Each row comes from the steps of one path. Every step used is in the known rows, and no mark comes twice. Write the path behind each row, first mark first.
In the rows, 128 means zero.
Known rows:
R, T: [156  96 129 141 125 204 137 140 125 159 124 148 123 124 119  97 107 113
 209]
T, Y, S, M, Z, R: [155 139 121 125 171 150  92 133  87  42 154 129  84 120 101  69 119 149
 191]
Z, R, S, M: [140 122 111 142 151 131 139 144 122 149  82 142 112 113 120  63 102 148
 175]
R, S, Y, Z, M, T: [172 158 116 118 166 170 106 120 116  89 148 137 126 121 121 100 153 128
 152]
Z, M: [168 106 112 133 147 159 125 151 128 140 124 127 120  89 124  97 115 149
 172]
Z, R, S: [153 132 107 145 146 138 153 147 112 163  76 151 115 111 115  60  94 127
 164]
R, S, M, T: [123 116 127 143 148 173 127 146 112 138 113 161  99 107 131 112 119 126
 183]
S, Y: [163 104 110 137 175 192 117 142 119 162 146 127 117  90 124 115 107 134
 213]
Z, R, S, M, T: [135 144 126 144 139 146 145 136 108 109 104 157 122 113 126  87 119 126
 172]
M, Z: [150 110  96 145 158 189 130 131  95 144 133 158 109  88 130 111 103 146
 191]
Y, Z, R, S, M, T: [155 151 123 126 141 152 132 126 104  69 116 163 124 142 123  70 128 134
 162]
M, T, Y: [167 127 136 137 137 200 114 154  95  95 167 147 107 120 107 115 132 103
 184]
Y, S, M: [137  83 131 123 173 168  99 163 117 117 129 134  73 103 129  99  88 148
 218]
T, Y, Z: [191 115 119 115 150 192  96 150 104  91 156 137 102 147  98  73 124 133
 177]
M, S, Y, Z, R, T: [187 158 113 118 146 181 113  95 102  80 144 134 135 127 127  81 126 110
 192]
Y, Z: [177 101 110 120 151 189 118 146 110 120 134 151 112 125 122  84 102 142
 187]
S, Y, Z, M, T: [189 147 121 115 161 188 102 119 114  62 184 129 143 113 126 117 154 135
 173]

Write each row's path:
[185 153 112 120 146 147 117 142 101  92 112 143 109 160  88  31 124 125
 143]  T, Y, Z, R, S
[189 156  96 117 172 160 107 110  92  81 142 132 121 101 132  86 113 131
 179]  M, S, Y, Z, R
[193 145 124 110 128 177  81 116 108  57 155 125 107 142 108  77 154 117
 151]  R, T, Y, Z, M, S
[174 135 150 123 133 172 113 146 109  72 140 127 101 156  87  54 114  95
 198]  Z, R, T, Y, S
[170 140 149 117 153 167  90 158 101  42 173 127  88 118 103 103 139 110
 168]  Z, M, T, Y, S
[173 144 116 116 152 140 103 137 111  77 116 133 106 161  92  33 132 146
 154]  T, Y, Z, R, S, M
[165 106 134 119 167 177  91 171 101 102 147 129  67 122  98  83 101 117
 196]  T, Y, S
[139 128 129 131 147 169 120 113 105  69 133 146 109 126 122  78 111 137
 214]  Y, S, M, Z, R, T
[177 138 100 113 178 156 100 127 128 128 126 122 119 120 116  76 136 152
 155]  R, S, Y, Z, M
[163 127 128 137 135 173 131 142 115 101 147 143 129  92 129 122 132 128
 169]  Z, M, T
[145 149  90 149 154 143 152 122  93 146  88 164 116 101 118  69 103 138
 158]  M, Z, R, S
[156 137 131 118 149 182  90 140 101  66 148 152  93 157 104  83 148 125
 162]  R, S, M, T, Y, Z
[162 122 104 133 151 148 112 137 109 130 118 132 100  67 141 111 111 139
 159]  Z, M, S
[138 128 135 138 149 176 105 150 106 110 135 147  90 128 107 101 141 118
 174]  R, S, M, T, Y
[133 103 146 125 162 183 104 156 104  78 151 150  82 105 134 123 106 125
 215]  Y, S, M, T
[160 127 150 123 156 192  95 164  89  63 170 145  75 125 103 108 118  95
 194]  M, T, Y, S
[166 151 132 127 141 176 112 121  89  55 151 140 102 146  91  63 124 108
 193]  M, Z, R, T, Y, S
